Every row comes from one small tree of marks. The marks that hang from a mark follow it in brackets, in the order of their numbers. Every link used is in the known rows. Which tree was each row made from?
Known rows:
K_388[K_214[K_735]]: [-1.59 -2.73  0.37  0.54  0.60 -0.74  0.32  1.29  1.33 -1.09  1.09 -0.41
 -1.11 -3.57  1.71 -0.23  1.02 -0.35 -2.05 -0.97  0.47  0.97  1.60  0.07]
K_214[K_388 K_735[K_454 K_468[K_91]]]: [-2.31 -2.44  1.78  2.37  1.93  0.02 -0.19  1.67  3.90  1.07  0.93 -0.86
 -0.25  0.12  5.20  1.35 -0.12 -0.59 -2.48 -0.61  1.11  2.56  1.71 -0.57]
K_735[K_454]: [-1.41 -2.67 -0.01  1.03  1.32 -0.42 -0.44  1.37  1.75 -1.85  1.71  0.07
 -0.26 -2.06  0.90  0.99 -0.50 -1.22 -2.80 -0.47  0.31  2.79  1.31  0.14]
K_454[K_735]: [-2.90 -2.32 -0.19  0.89  0.15 -0.50  0.54  1.37  0.89  1.19  1.29 -0.44
 -0.14 -1.48 -1.51  1.17  1.92  0.07 -2.05 -0.14  0.71  2.10  1.17  0.86]
K_388[K_214 K_919[K_454]]: [-1.23 -2.81  0.57 -0.66  0.72 -0.95  0.38  1.35  3.74 -0.77  1.40  0.01
 -1.26 -4.04  1.60 -0.43  0.19  0.09 -1.34 -0.54  1.03  1.19  1.17 -0.03]
K_388[K_919]: [-1.59 -2.34  0.02 -0.29  0.71 -0.43 -0.14  1.23  4.01  0.22  1.81 -0.44
 -0.10 -2.76  2.63  1.34  1.11 -0.76 -2.05 -0.58  0.62  2.25  0.93 -0.35]
K_91[K_468]: [-1.63 -2.22 -0.38 -2.29  2.22 -0.71  0.22  1.16  1.74  0.39  1.00 -1.14
 -0.06 -4.58  0.54  0.93  1.34 -0.90 -1.74 -0.56  0.65  1.33  1.32 -0.71]
K_454[K_388[K_919]]: [-2.25 -2.05  0.62  0.23 -0.14  1.16  0.00  1.25  3.16  1.12 -1.12 -0.75
  0.03 -2.12  1.84  1.16  1.64 -0.70 -2.07 -0.68  0.54  2.25  1.09 -0.71]
K_214[K_388[K_919] K_735[K_454 K_468]]: [-2.62 -2.71  2.07  1.87  2.29 -0.22 -0.75  1.00  4.14  0.94  1.72 -0.95
 -0.28 -0.02  6.81  1.59  0.12 -0.55 -2.28 -0.87  0.92  2.71  1.18 -0.83]
K_454[K_388 K_735[K_468]]: [-3.69 -1.94  1.18  2.21  0.45  0.94  0.65  1.31  0.70  2.02 -1.34 -0.94
  0.01  0.42 -1.48  1.05  2.47  0.03 -1.83 -0.29  1.27  2.39  1.47  0.91]
K_388[K_214 K_919[K_735[K_454]]]: [-1.11 -3.13  0.83  0.61  1.62 -1.08  0.06  1.37  5.33 -3.54  2.82 -0.03
 -1.15 -3.90  2.64 -0.17  0.28 -2.49 -2.93 -0.70  0.90  1.71  0.75 -2.14]
K_214[K_735]: [-1.95 -2.30 -0.39  0.36  0.38 -0.34 -0.16  1.29  1.17  1.38  0.91 -0.42
 -0.09 -2.15  2.98  1.19  1.07  0.13 -2.38 -1.18  0.43  1.92  1.02  0.10]
K_919[K_388[K_214] K_454[K_735]]: [-2.18 -2.67 -0.02  0.35  0.10  0.08  0.97  1.45  0.82  0.69 -2.70  1.01
 -0.87 -2.72 -2.31 -0.48  0.42  1.48 -0.97 -0.29  1.71  1.31  1.13  2.82]
K_735[K_454[K_388] K_468[K_91]]: [-1.84 -2.21  1.47  2.57  1.87  0.77  0.15  2.16  4.31 -1.11 -0.31 -0.37
  0.00  0.05  1.14  0.93 -0.11 -1.32 -2.91 -0.26  1.42  3.00  2.05  0.39]
K_454[K_735[K_468]]: [-3.05 -2.22  0.47  1.83  1.23 -0.62  0.56  1.35  0.93  1.21  1.40 -0.61
 -0.07 -0.15 -1.17  1.12  1.94  0.01 -1.82 -0.20  1.30  2.32  1.34  1.28]
K_214[K_388 K_735[K_454]]: [-2.42 -2.68  1.09  1.35  0.99  0.01 -0.61  1.02  1.68  1.03  0.75 -0.74
 -0.38 -1.20  4.83  1.36 -0.15 -0.48 -2.42 -0.88  0.23  2.37  1.14 -1.07]
K_388[K_214[K_735[K_468]] K_919]: [-1.79 -2.80  1.19  0.80  1.81 -0.99  0.15  1.28  4.42 -1.17  2.22 -0.59
 -1.03 -2.75  4.03  0.10  1.24 -0.38 -1.92 -1.00  1.09  1.28  1.55  0.21]
K_454[K_735[K_468[K_91]]]: [-2.74 -2.08  0.57  1.86  1.05 -0.51  0.95  1.99  3.07  1.26  1.43 -0.53
 -0.01 -0.17 -1.17  1.16  1.87 -0.04 -2.12  0.05  1.63  2.25  1.76  1.33]
K_919[K_454[K_388[K_214]] K_735]: [-1.48 -2.40  0.39  0.12 -0.34  0.54  0.64  1.33  1.07  1.03 -1.79  0.04
 -0.92 -2.85  0.26 -0.69  0.29 -0.89 -1.99 -1.01  1.45  1.46  0.13 -2.34]
K_388[K_214[K_735] K_919[K_454]]: [-1.58 -2.93  0.57 -0.57  0.75 -0.98  0.20  1.35  3.88  0.06  1.49 -0.02
 -1.20 -3.72  3.51 -0.31  0.29  0.85 -1.68 -1.02  1.03  1.10  1.02  0.21]
K_214[K_388 K_735[K_468]]: [-2.65 -2.09  1.51  1.58  1.27  0.10 -0.15  0.94  1.12  2.81  0.18 -1.17
 -0.26 -0.19  4.92  1.32  1.12 -0.14 -1.52 -0.99  0.95  1.97  1.20 -0.85]
K_735[K_454[K_388[K_214]] K_468[K_91]]: [-1.67 -2.45  1.94  2.69  2.05  0.53  0.44  2.10  4.47 -2.61 -0.21 -0.37
 -0.68 -0.85  0.63  0.06 -0.12 -1.52 -2.75 -0.21  1.46  2.36  2.45  0.38]

Write each row's tree:
[-2.21 -2.37  0.48  0.18  1.00 -0.62  0.57  1.92  5.18  2.03  1.62 -0.13
 -0.10 -1.18  1.33  1.06  0.83  0.87 -1.74 -0.18  1.76  2.38  1.02  0.93]
K_388[K_919[K_454[K_735[K_468[K_91]]]]]
[-2.03 -2.46  1.67  1.27  1.65 -0.10 -0.32  0.98  4.21  0.46  1.47 -0.84
 -0.32 -1.06  4.65  1.28  0.44 -2.19 -2.14 -0.52  1.08  2.59  0.52 -2.83]
K_214[K_388[K_919[K_735[K_454 K_468]]]]
[-1.70 -2.87  0.64  0.08  0.97 -0.95  0.13  1.29  4.39 -1.25  2.13 -0.46
 -1.06 -3.81  3.78  0.11  1.18 -0.28 -2.15 -0.97  0.58  1.13  1.37 -0.23]
K_388[K_214[K_735] K_919]
[-1.13 -2.17 -0.11  0.76  1.17  0.43  0.42  1.38  1.50  1.75 -2.87  1.10
 -0.08 -1.17  1.09  0.30 -0.20 -0.38 -1.67 -1.01  2.58  2.28 -0.20  0.06]
K_919[K_388 K_454 K_735[K_468]]
[-2.44 -2.25 -0.02  0.89  0.73  0.38  0.66  1.45  0.71  2.54 -2.80  0.90
 -0.10 -0.55 -1.39  0.63  0.41  1.63 -0.97 -0.37  2.17  2.26  0.83  3.14]
K_919[K_388 K_454[K_735[K_468]]]
[-2.05 -2.34  0.96  0.55  0.35  0.54  0.46  1.39  0.42  1.69 -1.95 -0.16
 -0.83 -1.77  0.95 -0.39  0.29  0.94 -1.39 -1.01  1.35  1.53  1.22  0.45]
K_919[K_454[K_388[K_214[K_735[K_468]]]]]
[-1.40 -2.61  0.69  1.17  2.20 -0.67 -0.36  1.34  5.13 -1.27  2.67 -0.22
 -0.13 -1.44  3.72  1.17  0.33 -2.20 -2.98 -0.81  1.37  2.88  0.36 -1.77]
K_388[K_919[K_735[K_454 K_468]]]
[-3.24 -2.22  1.82  2.42  0.50  0.74  1.40  1.97  3.03  0.25 -1.18 -0.92
 -0.71 -0.72 -2.09 -0.07  2.38 -0.25 -1.91  0.01  1.57  1.51  2.33  0.94]
K_454[K_388[K_214] K_735[K_468[K_91]]]
[-2.24 -2.18  0.06  0.94  0.68  0.45  0.92  1.94  2.40  2.54 -2.74  0.91
  0.03 -0.53 -1.36  0.63  0.40  1.62 -1.24 -0.14  2.37  2.21  1.14  3.17]
K_919[K_388 K_454[K_735[K_468[K_91]]]]
[-1.42 -2.83  0.16  1.04  1.03  0.22  0.07  1.36  2.05 -2.02 -1.78  0.69
 -0.73 -3.14  1.39  0.05  0.13 -0.31 -2.14 -0.87  0.94  1.50  1.53  1.80]
K_919[K_388[K_214[K_735[K_454]]]]
[-2.00 -2.62  0.56  1.93  2.22 -0.61 -0.49  1.35  1.84 -0.35  1.75 -0.24
 -0.11 -0.45  3.61  1.18 -0.06 -0.30 -2.83 -1.10  0.89  2.68  1.25  0.80]
K_214[K_735[K_454 K_468]]
[-1.21 -2.51  0.72  1.21  2.14 -0.62 -0.04  1.86  6.87 -1.26  2.77 -0.17
 -0.06 -1.44  3.76  1.17  0.26 -2.26 -3.21 -0.61  1.63  2.86  0.64 -1.74]
K_388[K_919[K_735[K_454 K_468[K_91]]]]
[-2.40 -2.42  0.38  0.20  1.04 -0.70  0.25  1.42  3.53  2.06  1.62 -0.16
 -0.17 -1.17  1.30  1.04  0.91  0.88 -1.51 -0.36  1.55  2.39  0.70  0.90]
K_388[K_919[K_454[K_735[K_468]]]]
[-3.47 -1.90  1.26  2.30  0.32  1.03  0.99  1.92  2.88  2.05 -1.33 -0.91
  0.09  0.44 -1.45  1.07  2.39 -0.06 -2.16  0.02  1.58  2.32  1.86  0.91]
K_454[K_388 K_735[K_468[K_91]]]
[-1.28 -2.43  0.93  2.23  2.55 -0.48  0.10  2.15  4.46 -1.78  1.89 -0.12
 -0.09 -0.41  1.42  1.02 -0.52 -1.34 -2.86 -0.19  1.48  2.97  2.04  0.72]
K_735[K_454 K_468[K_91]]
[-0.85 -2.34  0.66  1.70  1.46  0.27  1.02  1.95  4.44 -1.61 -1.89  0.53
 -0.65 -2.39  0.75 -0.19  0.86 -2.15 -2.27 -0.64  2.38  1.42  1.11 -0.38]
K_919[K_388[K_214] K_735[K_468[K_91]]]
[-1.52 -2.51  0.39  1.23  1.20  0.25  0.40  1.33  1.69 -0.87 -2.14  0.40
 -0.69 -2.55  1.41  0.03  0.88 -0.11 -1.58 -0.96  1.36  1.29  1.57  1.93]
K_919[K_388[K_214[K_735[K_468]]]]
[-2.35 -2.28  1.32  1.45  0.45  0.84  0.39  1.25  1.07  0.03 -1.64 -0.78
 -0.79 -1.91  1.39 -0.11  1.54 -0.42 -1.93 -1.04  0.81  1.39  1.72 -0.06]
K_454[K_388[K_214[K_735[K_468]]]]
[-2.47 -2.55  1.23  1.97  1.90  0.31 -0.55  1.37  3.24  0.11  0.49 -0.53
  0.00 -0.21  4.48  1.28  0.40 -0.26 -2.89 -1.21  0.91  2.82  1.21  0.40]
K_214[K_735[K_454[K_388[K_919]] K_468]]
[-2.42 -2.48  1.03  2.21  1.74  0.41 -0.44  1.35  1.71  0.16 -0.01 -0.47
 -0.05 -0.03  3.43  1.10  0.32 -0.28 -2.86 -1.16  0.92  2.76  1.34  0.53]
K_214[K_735[K_454[K_388] K_468]]
[-2.18 -2.45  1.67  2.16  2.28  0.56 -0.43  1.33  3.54 -1.26  0.27 -0.49
 -0.07 -0.11  2.40  1.10  0.11 -1.30 -2.62 -0.61  1.12  3.17  1.44  0.18]
K_735[K_454[K_388[K_919]] K_468]
[-1.83 -2.33  1.73  2.25  2.12  0.72 -0.03  2.08  6.22 -1.21  0.32 -0.46
  0.05 -0.11  2.46  1.19  0.01 -1.30 -2.97 -0.28  1.51  3.12  1.93  0.26]
K_735[K_454[K_388[K_919]] K_468[K_91]]
[-1.07 -2.45  0.61  1.66  1.60  0.22  0.64  1.31  2.27 -1.64 -1.91  0.51
 -0.72 -2.38  0.78 -0.30  0.90 -2.12 -1.96 -0.89  2.11  1.45  0.71 -0.47]
K_919[K_388[K_214] K_735[K_468]]
[-2.55 -2.37  1.11  0.33  0.47  0.06 -0.36  0.90  3.48  2.72  0.89 -1.09
 -0.22 -1.73  6.20  1.64  1.20 -0.10 -1.82 -0.96  0.44  1.97  0.85 -1.48]
K_214[K_388[K_919] K_735]
[-1.16 -3.05  1.38  1.38  2.45 -1.12  0.08  1.32  5.37 -3.57  2.89 -0.21
 -1.11 -2.82  2.92 -0.21  0.29 -2.51 -2.71 -0.76  1.36  1.84  0.87 -1.77]
K_388[K_214 K_919[K_735[K_454 K_468]]]
[-2.13 -2.83  1.10  0.38  1.29 -1.12  0.74  1.41  3.67 -0.21  1.82 -0.14
 -1.18 -2.56  0.49 -0.36  0.85  0.57 -1.24 -0.29  1.56  1.38  1.33  0.92]
K_388[K_214 K_919[K_454[K_735[K_468]]]]
[-2.20 -2.35  1.09  2.25  1.62  0.52 -0.06  1.94  3.82  0.20 -0.04 -0.47
  0.05 -0.07  3.45  1.15  0.22 -0.30 -3.17 -0.91  1.17  2.66  1.71  0.52]
K_214[K_735[K_454[K_388] K_468[K_91]]]
[-1.46 -2.84  1.13  1.82  2.05 -0.89  0.34  1.81  3.61 -2.48  1.77 -0.27
 -1.09 -2.24  2.21 -0.20  0.05 -0.73 -2.64 -0.73  1.10  1.50  2.15  0.62]
K_388[K_214[K_735[K_454 K_468[K_91]]]]
[-1.00 -2.29 -0.76 -0.17  0.08  0.53  0.33  1.41  1.42  1.70 -2.94  1.24
 -0.15 -2.51  0.73  0.28 -0.24 -0.37 -1.88 -0.97  1.98  2.05 -0.39 -0.42]
K_919[K_388 K_454 K_735]
[-2.05 -2.18  1.50  0.86  1.14  0.01 -0.05  0.95  3.81  1.64  1.04 -1.03
 -0.28 -1.32  4.50  1.31  1.17 -1.94 -1.71 -0.59  1.18  2.24  0.48 -2.95]
K_214[K_388[K_919[K_735[K_468]]]]
[-1.16 -2.02  0.29  1.40  1.30 -0.38  0.57  1.91  3.92  0.28  1.19 -0.35
 -0.08 -1.29  1.73  0.80  1.03 -2.26 -2.78 -0.68  1.88  2.22  0.69 -2.04]
K_919[K_735[K_468[K_91]]]
[-0.94 -2.52  0.44  0.91  1.31  0.10  0.73  1.39  1.69 -0.08 -2.70  1.04
 -0.90 -2.22  0.47 -0.81 -0.21 -0.63 -1.40 -0.94  2.63  1.47  0.31  0.05]
K_919[K_388[K_214] K_454 K_735[K_468]]
[-1.72 -3.09  1.44  1.34  2.44 -1.13 -0.12  1.33  4.92 -2.64  2.82 -0.33
 -1.09 -2.44  4.29  0.09  0.31 -0.70 -2.48 -0.93  1.03  1.75  1.57  0.32]
K_388[K_214[K_735[K_454 K_468]] K_919]
[-2.36 -2.50  1.19  0.50  0.06  0.77  0.15  1.25  3.46 -0.09 -0.90 -0.78
 -0.75 -2.98  2.79  0.17  1.65 -0.37 -2.19 -1.01  0.54  1.34  1.46 -0.58]
K_454[K_388[K_214[K_735] K_919]]
[-2.38 -2.33 -0.51  0.19 -0.04  0.39  0.61  1.44  0.69  2.46 -2.86  0.99
 -0.07 -1.59 -1.68  0.64  0.41  1.69 -1.19 -0.31  1.68  2.09  0.66  2.78]
K_919[K_388 K_454[K_735]]
[-2.84 -2.26  1.55  0.62  0.85 -0.10  0.20  0.98  2.88  3.11  0.58 -0.80
 -0.35 -0.71  2.74  1.19  0.88  0.28 -0.93 -0.19  1.34  2.19  0.88 -0.61]
K_214[K_388[K_919[K_454[K_735[K_468]]]]]
